What can hang from each mark:
V: Q R
D: R S
B: K Q
E: S
K: A B U X
U: K
Q: E V
P: S
F: V
A: K R
T: V
S: E
C: F K
R: A D V

Every row comes from one small tree of marks. The marks that hang from a mark follow it in brackets, in alphabetical order. Every link used is in the known rows. Which tree was each row made from?
In the rows, zero is written as 128.
Known rows:
U(K(B)): [106 138 115  94 127 145 140 142 144  82 145 149 122 112 148 128 148 138
 162 167 117 118 157 151  89  94 108 119 122 141 168 153 144 126 124 114
 141 153 120 105 140  90 183 119 140  91 135 147 129 114 131 154 166 123
 124 105 158  82 110 104 129 125 139]
C(F K(U)): [145  99 100 147 139 134 128 142 155 147 115 136  99 107 163 172 154 149
 173 116 135 145 134 130 101  73 125 153 121 121 155 131 113 126  76 126
 136 118 142 128  88  83 190  96 111 177 138 134 145 169 132 127 173 112
 119 151 141 139 133 148 141 119 132]
B(K Q(E V)): [137 185 189 144 132  85 116  89 116  96 122 138 119 130 131 134 126 115
 201 135 117 143 111 143 155 207  78 128 122 137  82 144 134 120 152  98
 149 134 114 153 108 155 126 131 124  98  74  97  56  95 124 137 155 202
 130 158  81  84 120 123 131  92 129]
U(K(A)): [150 135 115 110 123 112 146 121 144 108 156 156 143 127 133 111 155 135
 159 137 107 124 137 155 109  85 118 117 135 166 143 125 165 121 110 127
 139 155  89 114 136 105 194 110 142 101 140 140 125 138 133 140 139 152
 135 110 199  91 100  99 128 129 138]
D(R(A) S): [163 149  90  99  97 141 143  97 117 108 134 148 138 105 172 129  88 134
 112  91 148 149  80 128 151 147 159 111  98 116 102 153  89 111 143 126
 119 151 122 125 144 149  98 109 138 134 131 121 134 108 118 101 107 148
 138  97 168 119 137 103 143 122 154]
T(V(Q(E(S)) R(A))): [146 140 120 114 100 101 166 123 127 100 157 140 150 112 124 100 128 172
  79 152  97 111 116 123 169 252 170 147 157 117 154 124 108 153 148 145
 126  53 125 183 169 139  28 153 144 122 118  87 113 122 119 166 135 137
 151 174  82 104 136 135 143 124 146]
D(R(V(Q(E))) S): [159 140 145  90 130 123 107 129  89 116 121 167 174  92 158 133 113 167
 115 146 143 135 109 121 183 180  92 107  95 122 112 174  92  95 171 103
 126 141 144 133 131 139  45 125 140 162  90  93 108 127 109 117 127 133
 140 109 125 131 133 127 151 118 141]
V(R(D)): [104 141  74 128 109 133 131 106 118  93 109 110 118 128 126 169  81 133
  90 138 110  93 122 120 114 111 136 140 115 129 132 157 144 125 140 142
 114 138 130 135 110 110 103  98 161 111 136 140 130 109 121 106 132 124
 154 122 140 130 135 139 108 119 118]
D(R(A V(Q)) S(E)): [159 115 161 112 129 157 128 148  85 134 136 150 164 114 131 121 102 162
 101 111 152 153  88 122 154 200 132  97 131 122 102 146  85 108 179 109
 122 127 159 149 125 187  54 148 114 131 138  88 167 130 135 120 108 126
 113  93 109 138 104 132 151 140 150]
K(A B U X): [140 105 169 172 135 152 127 153 156 179  96 141 137 159 110  96 178 100
 193 113 159 149 161 115  75  90 153 119 115 121 145  57 140 144  84 115
 113 128 130  50 120 106 200 149  87 156 148 180 154 147 133 154 118 134
 121  93 134 132 140 106 126 135 120]
Q(E V): [139 209 141 115 144 102 120 103 129 104 114 135 128 101 119 115 136 131
 155 164 123 136 128  99 145 165 116 120 127 131 105 135 119 111 153 111
 133 138  90 128 135 127 136 144 107 104 127 105  70  92 129 132 148 163
 142 125 120 118 126 137 137 112 133]
R(A D(S) V): [106  93 105 125 107 167 107 146 103 128 149 130 115 122 136 116  77 135
  75  94 151 147  98  86 137  88 113 126 129 118 113 124 120 124 132 155
 113 158 139 157 131 169  72 148  92 105 139 115 158  80 135  87  89  92
 127 107 126 155 163 135 131 144 130]
T(V(R)): [126 159  70 145 135  87 178 106 108  80 135 151 118 136 128 128 104 165
  91 166  79  84 131 132 136 159 154 133 136 130 166 165 149 131 185 131
 131 107 123 127 157 125 120 126 173  93 166 116  97 127 104 122 132 124
 161 141 123 115 136 130 142 122 122]
U(K): [118 143  93  97 126 121 143 131 127  86 142 141 120 105 127 136 127 136
 147 151  99 113 142 150 122  82 122 130 129 154 155 151 153 121 132 121
 139 177 101 126 143 113 171  91 160 100 142 123  98 125 139 143 157 142
 138 123 179  94 108 114 147 123 135]
C(F): [154 118  85 118 134 143 153 109 132 132 141 115 103 114 138 142 123 161
 123 152 112 122 145 134 130  95 129 154 137 147 130 161 131 135 129 108
 139 137 106 116 141 101 151 111 146 145 145 138 118 145 119 138 166 120
 139 111 137 127 128 143 133 123 154]
K(A(R) X): [168 111 118 142 144 108 119 113 143 178 107 113 132 143 100  89 158 108
 129  97 108 122 146 138 142 119 169 113 148 152 125 100 150 142 116 115
 149 134  79  72 173  88 160 133 145 140 144 145 129 159 134 106 105 134
 114 107 163 145 144 141 119 149 123]
D(R(A) S(E)): [184 161 112 115 112 164 152 103 121 117 121 128 134 114 142 113 100 125
 126  94 158 166  92 133 144 164 163 112 122 138  94 144  80  89 165 120
 116 148 140 134 130 157 103 120 126 123 140 112 151 120 128 113 111 148
 141  96 153 125 116 115 142 135 154]
E(S): [138 153  91 120 109 164 167 117 123 124 145  93 121 125 119 121 120 154
 118 139 106 148 119 141 128 127 160 159 131 136 161 135  92 155 140 125
 144 167 141 121 161  96 147  91 160 152 122 117 124 139 128 145 147 156
 169 132 150  93 128 132 144 128 156]
U(K(A(R) B X)): [147 104 134 110 145 120 103 145 165 151 120 153 142 138 128  84 195 102
 165 120 129 114 168 161 103  95 138  98 141 160 156  96 159 144  81 126
 156 126  89  74 165  60 170 142 148 115 136 180 136 162 143 134 116 117
 109 107 161 110 128 115 101 148 118]
D(R(A)): [142 160 117 120 116 124 149  78 130 102 119 143 122 110 131 122  92 139
 116  96 132 144  88 121 149 130 179 124 118 133 117 148 102 127 135 107
 110 136 111 125 148 129 125 124 119 126 148 117 130 112 125  99 132 159
 113 121 181 131 126 101 130 143 155]
U(K(A B X)): [146 108 141 121 136 139 129 155 154 136 124 168 131 137 130  90 175 105
 191 128 134 128 178 145  79  96 130 122 132 140 148 106 153 136  75 125
 140 148 101  87 146  73 195 143 121 118 148 187 136 145 139 149 132 128
 134  87 166 106 131 103 113 140 122]
R(A D(S) V(Q(E))): [114  83 148 105 113 139  82 154 105 134 139 136 132 107 132 119  97 132
  84 115 151 140 114  82 160 159  82 118 121 119  96 123 116 115 115 140
 116 113 128 187 125 189  24 163  85 125 103  87 136  82 116 120 109 103
 113 123  91 156 150 146 123 129 130]
C(F(V)): [158 153  76 147 122 120 164 112 125 128 145 123  98 130 155 147 110 150
 114 155 116 100 146 143 139  92 114 147 156 136 127 179 146 160 162 124
 134 136 125 121 123 136 160 135 147 143 147 119 123 163 109 132 178 109
 148 115 121 142 130 123 143 137 150]
R(A(K) D(S) V): [ 78 103 135 109 126 143 101 140 113 130 169 101 122 125 127 132  93 119
  66 107 147 155  90  99 137  78  93 134 134 102 106 143 104 104 123 170
 133 150 147 176 117 171  96 134  99 114 135 117 142 100 122 101  74  93
 107 123 127 165 142 151 120 130 119]
T(V(Q R(A(K) D))): [ 89  88 153 111 134  79 142 126 118  88 160 130 116 144 105 163 110 130
  39 154  95  87  99 122 135 185 123 165 146 100 114 143 129 136 128 139
 124  65 143 193 136 181  66 142 155 115 143 113 134 119 116 124 109  89
 103 176  94 125 108 151 112 114 105]
F(V): [135 178  93 143 129 113 166 110 115 128 132 122 105 136 135 137 101 144
 118 153 108 107 127 126 135 102 119 130 143 132 142 160 152 159 181 127
 126 156 122 111 140 148 167 127 143 131 147  93 117 151 115 136 157 135
 138 126 140 133 113 108 154 135 142]
P(S(E)): [137 155 112 147 151 180 154 125 128 121 128 109 117 135  79 107 128 149
 146 151 130 149 128 125 127 171 117 132 124 169 116 143 112  89 188 123
 152 151 143 137 144 137 157  98 115 107 132 128 121 142 124 156 124 144
 140 127 123 131 105 127 118 120 146]
A(K(U X) R(D(S))): [115  78 120 131 125 128  71 165 124 184  93  65 125 150 115 160 156  60
 117 112 163 129 130 142 126  60 129 144 103  96 117 107 101  90  98 144
 134 146 162 120 116 150 138  83 166 179 109 162 128 140 145  89  69  96
 125 145 132 156 134 165 137 121  74]
B(K(A U X)): [144 102 160 182 124 129 114 140 128 176 109 131 132 157  84 125 149  96
 205  87 150 137 131 145 107  93 153 123 119 141 120  79 144 123  90 105
 131 157 132  90  98 112 191 112 118 162 124 173 140 176 144 124 108 154
 138 137 141 124 136 103 145 141 104]
T(V(Q R(A D))): [117  93 117 132 113 100 144 136 108  77 145 136 117 133 114 142  92 153
  53 140  95  80 105  99 144 190 145 147 142 118 126 134 148 157 139 135
 112  65 127 173 145 182  46 153 151  99 147 103 136 102 124 113 124  97
 123 154  81 125 128 141 120 120 121]
T(V): [145 140  98 150 144 105 171 111 111  96 138 141 101 141 104 112 112 163
 110 168  88 109 127 121 142 144 140 153 132 149 151 150 132 124 173 115
 135 131 116 126 168 146 151 129 151 105 162  97  99 126 113 126 139 128
 139 133 145 121 137 127 150 125 130]
R(A(K) V): [ 71 119 150  97 161 113 122 109 120 126 165 122 121 123  96 106 113 140
  84 115 115 159 101 115 125  93 111 131 148 123 130 132 116 125 141 138
 131 137 128 157 137 135 144 144  75 107 167 101 133 115 127 132 107 125
  84 146 149 158 114 137 136 140 130]
Q(E(S) V(R)): [142 238 117 100 110 113 135 109 128 104 134 122 166  94 147 124 131 149
 121 155 116 125 121 119 151 213 157 123 131 117 136 130  94 135 169 150
 130 125 133 148 136  83  95 129 148 121 100 135  79 114 136 157 138 175
 192 140 103  99 135 146 136 110 138]
V(R(A D(S))): [117 121  68 111  88 151 128 119 116 104 131 107 125 115 153 148  76 119
  77 112 136 117 101 113 122 122 146 114 107 113 115 143 118 126 121 160
 111 127 123 152 122 151  62 112 157 105 130 141 148  85 121  99  94 108
 152 115 124 119 153 130 109 118 124]
V(R): [115 167  66 126 123 118 165  96 118  95 121 125 127 119 129 144  98 149
 108 149  92 106 134 139 121 124 156 111 121 130 155 159 141 133 164 121
 120 135 115 114 138  95 132  93 167 109 144 129 109 127 113 130 145 138
 146 117 142 103 122 128 124 120 136]

Write each row's tree:
[117 109 153 126 137 137 159 129 136  83 142 150 122 141 165 128 145 125
 183 144 107 128 151 167  97 140  87 121 127 146 145 148 156 142 111 109
 138 138 129 117 140 119 170 121 150  84 117 127 112 101 127 162 183 139
 116 120 132  68 109  88 122 111 145]  U(K(B(Q)))
[128 207 119 115  96 127 107 122 128  97 126 101 148 104 135 128 116 132
 105 140 132 117 120 104 142 193 141 149 129 111 109 131 104 133 145 165
 126 121 141 173 118 103  65 130 144 116  84 145  91  96 140 139 133 164
 199 143  98 124 143 156 108 116 121]  Q(E(S) V(R(D)))
[148  70 184 204 132 110 112 129 134 181 103 108 138 188 103 116 167  80
 202  57 126 138 141 182 141 130 139 126 123 147 114  70 162 140  88 103
 145 128 126  77  97 126 160 112 141 154  95 146 130 166 148 107 113 164
 108 170 119 106 131 108 124 138 108]  B(K(A(R) U X) Q)
[181  85 137 139 145 104 133 165 130 175 112 148  82 125 155 176 157 148
 146 133 120  86 154 137 130 149 109 158 153  95 139 146 121 187 102 121
 173 110 138 134 121 132 140 140 143 209 134 125 141 218 117 141 178  75
 128 134  70 162 146 167 153 122 132]  C(F(V(Q)) K(X))
[162 114 222 208 137  93 109 143 116 160 113 148 137 178 110 129 164  95
 227  79 152 152 127 145 115 169 132 122 121 120  80  72 154 144  86 105
 137 144 127  92  79 163 180 142 103 145 108 158 111 141 154 132 122 184
 139 143  81 106 131 108 136 113 105]  B(K(A U X) Q(V))
[126  67 146 191 143 133  74 164 123 193  92 107 137 161  89  87 143  99
 107  60 160 135 152 100 135  53 141 125 140 136 126  55 163 133  85 145
 108 130 135  90 106 117 132 159  84 149 134 155 153 141 156  77  77  99
 110 131 138 200 160 145 114 179  88]  K(A(R(D V)) U X)
[110 126 154 107 150 114 111 126 107 129 126 138 139 108 104 114 123 162
 120 169 107 133 144  94 161 158  85 132 134 140 126 140 135 125 164 101
 126 121 116 148 143 128  89 144  99 133 121  79 104 118 118 149 146 134
 114 130 111 141 119 144 141 124 135]  R(V(Q(E)))
[104 128 126 106 110 113 111 113 127 101  99 114 135 104 115 160 110 129
 103 174 114  93 147 115 140 170 108 139 112 123 113 137 143 116 134 118
 108  95 117 157 111 122  64 116 158 135  88 112  99 110 112 139 145 127
 137 142 101 125 126 151 105 103 119]  V(Q(E) R(D))
[117  93 129 149 149 159 131 158 174 142 116 151 104 111 169 147 169 144
 187 133 158 140 147 130  79  94 115 150 117 111 173 126 113 135  68 123
 130 103 159 110  90  63 190 118  99 161 127 158 168 154 123 142 174 101
 117 136 122 138 135 134 119 115 141]  C(F K(B U))
[107 118 163  97 137 117 116 125 117 136 141 142 135 100 100 102 117 159
 107 126 117 144 127  83 166 158 107 118 139 134 123 117 126 134 135 111
 119  96  99 157 142 150  72 166  66 110 133  70 124 102 126 146 136 125
  83 144 118 148 128 132 131 136 143]  R(A V(Q(E)))
[150 135 176 129 137 120 145 103 171 101 142 179 152 136 155  82 179 109
 213 138 128 162 179 162 112 155  73 110 124 162 122 109 169 121  75 128
 116 113  96 125 127 104 168 155 110  89  93 137  98 107 115 177 164 168
 108 116 143  76 120  77  87 114 147]  U(K(A B(Q(E))))
[130 180 133 112 112  87 150 102 132 121 123 134 138 107 143 140 103 134
  98 147 112  93 132 120 160 184 134  96 156 114 126 146 148 159 158 137
 106  73 103 163 126 156  66 156 122 123 119  81 128 131 114 155 143 122
 114 151  87 121 116 105 137 129 138]  F(V(Q(E) R(A)))
[103 117 144  95 169 119 105 122 145 158 109  98 122 135  99 107 167  88
 126 140 117 129 147 156 110 106 131 128 136 119 148 138 113 133 132 113
 164 125 130  90 174  77 178 129 154 143 137 160 124 155 124 133 105 109
  96 129 125 149 116 154 116 132 106]  A(K(B X) R)
[124 116 122 102 137 145 123 161 135 113 108 154 113 120 133 115 152 112
 188 147 130 110 174 137  86  86 124 127 119 129 159 132 143 125 108 113
 148 162 108 100 157  84 182 132 135 110 138 173 112 127 141 149 153 118
 137  96 136 105 135 119 137 133 115]  U(K(B X))
[ 83 108 182 134 143 152 121 147 161 162 104 116 116 140 107 120 164  78
 164 104 164 165 138 123  85  73 151 133 124  92 131  76 103 118  83 129
 112 108 140 104 126 124 193 152  62 150 159 169 151 127 142 160 111 111
  85 140 124 144 117 127 134 134 106]  R(A(K(B U X)))
[136 113 109 142 110 187 131 134 126 131 126 102 105 132 112 122  91 108
 111 110 159 151 116 113 123 131 139 124 133 131  88 117 101  97 132 146
 113 155 144 164 135 179  92 128 110  99 132 114 160  99 135 121  99 115
 134  98 131 139 123 146 117 135 133]  R(A D(S(E)))
[ 85 108 182 140 154 147 116 154 150 157  95 106 121 146 108 130 170  88
 176 142 151 152 155 134  73  76 132 143 113 103 149  85 109 113 109 115
 123 130 157  88 118 111 207 127 110 166 143 177 129 149 135 155 122 118
 111 135 127 146 122 133 131 118 103]  A(K(B U X))
[139 120 166 114 160  88 105 117 130 163 144 130 173 123  95  86 163 154
 101 144 100 127 134 124 177 172 108  98 150 164 135 113 150 133 146 112
 138  87  94 117 143 103  90 162 114 124 115  83 127 143 122 115 119 129
  86 138 129 151 118 138 118 150 142]  K(A(R(V(Q(E)))))
[137 121 103 136 122 187 127 135 114 129 109  91 106 134 107 140 104 110
 123 143 145 138 128 129 115 126 115 130 123 141  99 139 100  84 159 132
 122 168 153 149 127 167 117 105 153 121 123 125 141 119 129 116 113 124
 157  97 132 130 118 155 125 122 127]  R(D(S(E)))
[142 103 115 144 110 132  89 129 124 144 150 104 141 153 128 129 134  96
 117  98 130 121  89 168 148 114 113 123 116 157 108 144 145 123 118 127
 155 150 132 124 112 117 108  90 186 112  74 152 151 150 121  63  78 140
 148 131 144 115 139 123 106 134 120]  B(K(A(R(D(S)))))
[136 143 161 103 138 103 107 109 107 110 116 158 160  95 126 120 109 165
 121 136 123 126 122 119 174 177  98 127 106 128 121 152 116 103 169  95
 109 118 131 136 126 131  79 144 109 149 110  84 105 124 113 116 152 149
 115 127 128 150 120 130 141 135 145]  D(R(V(Q(E))))
[103 159 131  87 112 110  99 132 120  99 157 119 145 112 158 167 113  97
  74 134 144 123  76 115 113 151 129 108 126  82  83 145  97 118 129 172
 134 124 134 180 106 171  79 132 154 104 122 156 126  83 129 117  85 110
 149 120 100 128 120 149 106  97 105]  Q(V(R(A(K) D(S))))
[160 148 102 180 115 103 160 136 169 165 132 164 129 137 197 170 167 130
 139 104 150 109 134 156 106  95 132 123 147 121 154 120 150 163  94 164
 114  90 156 126  45  83 174 133 127 179 132 157 167 201 114 127 156 106
 145 150 127 153 137 113 122 133 129]  C(F(V(R)) K(A U))
[118 110 138 158 143 160 123 160 134 156  79 126 115 143 119 120 147 113
 184 124 149 136 170 110  73  89 155 130 104 111 154  82 120 132 106 109
 115 138 138  60 128 100 192 135 102 158 146 167 135 137 143 144 144 117
 123 115 116 135 143 125 142 131 118]  K(B U X)
[ 99  88 152 110 144 122 136 133  99 128 161 132 131 120 106 117 107 174
  88 122 103 124 110  99 145 146 129 124 148 124 135 136 132 163 144 112
 135 114 112 139 147 157  97 159  86 119 154  79 151 111 132 137 131 111
  83 129 114 141 117 128 145 141 147]  R(A V(Q))
[105 176  77 152 101 114 141 114 119 106 112 111 106 141 149 175  68 130
  72 129 114  84 129 127 132 104 113 139 127 121 131 159 161 152 164 160
 103 141 142 144 107 144 113 123 169 124 131 125 131 136 116 110 138 109
 161 130 117 145 124 119 118 136 120]  F(V(R(D)))
[ 60 111 162 130 154 123 124 135 124 143 148 108 127 133 109 108 127 124
 106 101 138 174 102 111 122  51 119 127 143 118 138  99 119 112 124 137
 114 121 148 149 112 144 160 143  58 120 158 108 146 116 144 129  99 122
  80 162 148 162 108 124 148 146 112]  R(A(K(U)) V)
[131  85 132 156 117 163 109 157 155 168 130 116 155 155 151 116 168  83
 128 105 176 143 125 139 100  96 135 105 106 132 133  86 139 130  88 145
 109 113 156  77 104 112 136 127 144 137  99 162 184 119 128  92  94 106
 117 108 138 126 135 111  93 136 120]  K(A(R(D(S))) B U)
[ 75 114 108 116  89 144 120 139 136 122 133  97 142 129 150 170 107  81
  83 115 165 138  96 136 101  83 133 124 107  90 114 116 111  99 104 170
 102 122 158 161  77 159 106  92 136 129 116 150 149 101 130 116  80 109
 130 146 123 127 130 129 117 110  98]  V(R(A(K(U)) D(S)))
